Each row was made from one path, in order. Every step used is in the known rows, and no mark comes twice. Write each row's path.
Known rows:
belora-beloz-nemat: [ 34  12  30  17   4  32 -25  -8  23  12   1  -2   2  25   1  16 -30  35
  -1 -62  -8 -15]
mobog-beloz-berofu-fula-nemat: [ -5  28  50  16 -15  72 -13   2  29 -11   6 -32  -3  23  31  26 -34  18
  32 -45  48  10]
fula-nemat-beloz: [  4  18  37  19  17  34  11 -13  27 -17  23  -6  27   2  -1   5 -21   0
  11 -54 -12 -35]
beloz-belora: [  5  31  29  15 -11   1 -32  10   3  -2   5  -4  40  13  16  12 -31  36
   6 -48  -8   3]
mobog-beloz-berofu: [  3  36  32  27  -9  63 -22   8  15  32   3   1  19   9  42  -1 -42  21
   3 -60  23  -6]
berofu-fula-nemat: [-11  17  56  11  -9  25  -7  -7  22 -37  -3 -34   0   0  -5  25 -18  18
  39 -50  14 -20]
mobog-beloz-nemat-fula-berofu: [ 11  41  14  31  -7  45  -9  12  14   3  10 -37  54  34  17  20 -12  14
   6 -82  61  -9]
teter-fula-nemat: [ 18  19  46  28   1  -9 -12   0  16 -25  -2 -23  17  27 -20  12 -22 -22
   0 -60  16 -34]
fula-nemat: [  4  12  39  25   8   9  -6  -3  25 -30   9  -7   6  14   9  22 -20  11
  22 -58  -3 -33]
belora-fula-berofu: [-35  19  40  47  -4  20 -28   7  21 -21 -21 -37  45   3   0  10 -22   2
  13 -84   1 -12]
nemat-beloz-berofu-fula: [-25  33  45  10  -9  71  -2 -13  16  12 -14 -13  53 -29   6  -8 -24  21
  38 -55   4   1]
nemat-fula-belora-beloz-berofu: [-13  16  39  33  20  28  18 -12  39 -13 -13 -16  60  33  18  27 -40  30
  37 -78  13   0]
nemat-fula-teter: [  5  22  40   9   6  -9   7   7  11  -9  -6 -11  60   2  10  17  -9  12
  18 -80  49 -18]
belora-beloz: [ 14  13  39  16   6  30 -12 -13  20   6  -2   0   7  -1  -1  -1 -40  26
  -2 -64 -19 -17]
mobog-beloz-nemat-fula-teter: [ 43  35  27   5  -2  21 -11  20  14  19  14 -23  43  40  22  30 -13  19
  -9 -73  86  -8]
nemat-beloz-belora-fula-teter: [  5  27  43  15   5   9 -27  18  20  -2   6 -25  74  27   5  18 -32  12
 -17 -55  19  26]
beloz-nemat-fula-berofu: [ -9  27  21  32   3  16  -7   3  15 -20  -6 -22  71  20   4  26   2  16
  35 -88  32 -15]
berofu-fula-belora: [-29  27  45  14 -11  19  -7  -1  17 -26 -25 -42  26   0  -1  20 -30  32
  37 -60   9 -29]
beloz-belora-fula: [  2  34  37  27 -17  -4 -47  16  13   0  -4 -39  44  21   7  16 -33  28
  -1 -51  -4  14]
berofu-fula-belora-beloz-nemat: [  7  15  39   9  -4  39 -18  -7  35 -20 -19 -41   9  40 -10  40 -37  47
  24 -57   9  -8]
berofu-fula-teter: [-11  18  55  -6 -11  19 -15   8  11 -17 -22 -16  23  -9   0  20 -19  19
  24 -62  43  -7]

Which path is each row?
[ -1  31  37  29   0 -13 -15   4   8 -11 -25 -30  44  30 -16   7 -37  -7
  -2 -68  10 -44]  teter-fula-belora
[-25  15  57  21  -6  43  -9  -8  32 -36  -9 -20  15   9  17  31 -20  21
  61 -51  24   2]  beloz-berofu-fula-nemat
[  6  30  20  26   4  -3  -1   2  23 -12  -3 -34  62  41   8  37 -14  36
  30 -77  27 -36]  beloz-nemat-fula-belora
[-12  15  55  15  -9  63 -11 -14  25  -1 -24 -13  15  -6   9   7 -38  36
  35 -58   6  18]  belora-beloz-berofu-fula
[-14  14  52  11   1  36  -4  -7  29 -25 -23 -41   9  12 -11  21 -47  37
  23 -59  -3 -13]  berofu-fula-belora-beloz
[  5  20  44  34  -6 -10 -37  14  31 -35  14 -43  28  49   8  41 -31  20
   6 -46   5  14]  beloz-belora-fula-nemat
[ -1   9  37  24  15  20  -5  -8  31 -17  -8 -12  15  24   3  16 -51  30
   4 -68 -20 -26]  fula-belora-beloz
[ -6   2  62  14   3  61  -4 -16  42 -35  -7 -18  -5  18   6  32 -32  25
  48 -49  12  19]  belora-beloz-berofu-fula-nemat
[ -8  23  51   7   0  45  10 -14  24 -25  11 -33  23 -10 -14   8 -18   8
  28 -45   4 -21]  berofu-fula-nemat-beloz
[  2   9  42  28   8  48 -15 -14  25  10 -10  16  17   8  20   4 -40  26
  18 -64 -10   2]  belora-beloz-berofu
[  3  40  33  23  -8  17 -31   9  15  13   9 -35  71  11   1   2 -35  21
 -14 -49 -15  14]  nemat-beloz-belora-fula
[ 25  21  30   7   4  -6  -7  10  18  -4   0 -10  61  29  11  36   2  19
  16 -79  62 -14]  beloz-nemat-fula-teter
[-24  39  40  22 -17  68 -13   9  23   0 -17 -38  23  24  34  21 -47  32
  26 -55  40  -1]  mobog-beloz-berofu-fula-belora
[ 37  17  32  27  10   3 -23  -1  25  -4 -17 -29  27  65 -25  27 -42  11
 -14 -67  13 -25]  teter-fula-belora-beloz-nemat
[ 23  45  25  13 -16  33 -35  21   0  23  22 -15  27  27  32   7 -47  33
 -21 -41  19   9]  mobog-beloz-belora
[  7  12  28  29   9  32  -2  -8  25 -20  -3 -23  54  31  -5  27 -12  20
  21 -85  21  -1]  belora-beloz-nemat-fula-berofu
[-41  31  44  19   4  59   8 -12  26 -11 -20 -24  61   1  11  11 -35  26
  47 -56   6  -7]  nemat-beloz-berofu-fula-belora
[  3  15  45  37  13  21 -11  -6  27  -9 -29 -15  36  47  -4  15 -56   4
   5 -69   7  -6]  teter-fula-belora-beloz-berofu
[ 21  11  28  26  16  23 -17  -5  36 -12  -3 -12  15  52   3  35 -40  40
   4 -66 -10 -26]  fula-belora-beloz-nemat
[ -8   3  64   3   3  54 -11  -3  29 -15 -27  -1  18  11  16  25 -35  27
  32 -65  38  28]  belora-beloz-berofu-fula-teter
[-22  23  53   0   1  58  -1  -3  20  -3 -14   0  60 -13  12  10 -22  12
  37 -60  37  15]  nemat-beloz-berofu-fula-teter
[-13  16  47  42  14  46  -7  -9  46 -15   9 -24  44  21  11  17 -25  -1
  22 -61   2  -1]  belora-fula-nemat-beloz-berofu
[ -2  14  48  37  -1   2 -22   1  38 -27   2 -42   7  24   0  27 -22   3
  12 -63   6 -23]  belora-fula-nemat
[-28  33  32  39   1  30 -29  11  17 -20   1 -36  84  20   0   7 -33   8
  -4 -66  -7  22]  nemat-beloz-belora-fula-berofu
[-27  26  34  43 -10   7 -44  19  16 -30 -11 -37  61  30   9  23 -31  18
   7 -67   2  23]  beloz-belora-fula-berofu
[  0  18  38  24  18   9  22  -9  29 -14  -6 -34  45  24  -1  21 -39  30
  16 -77   6 -22]  nemat-fula-belora-beloz
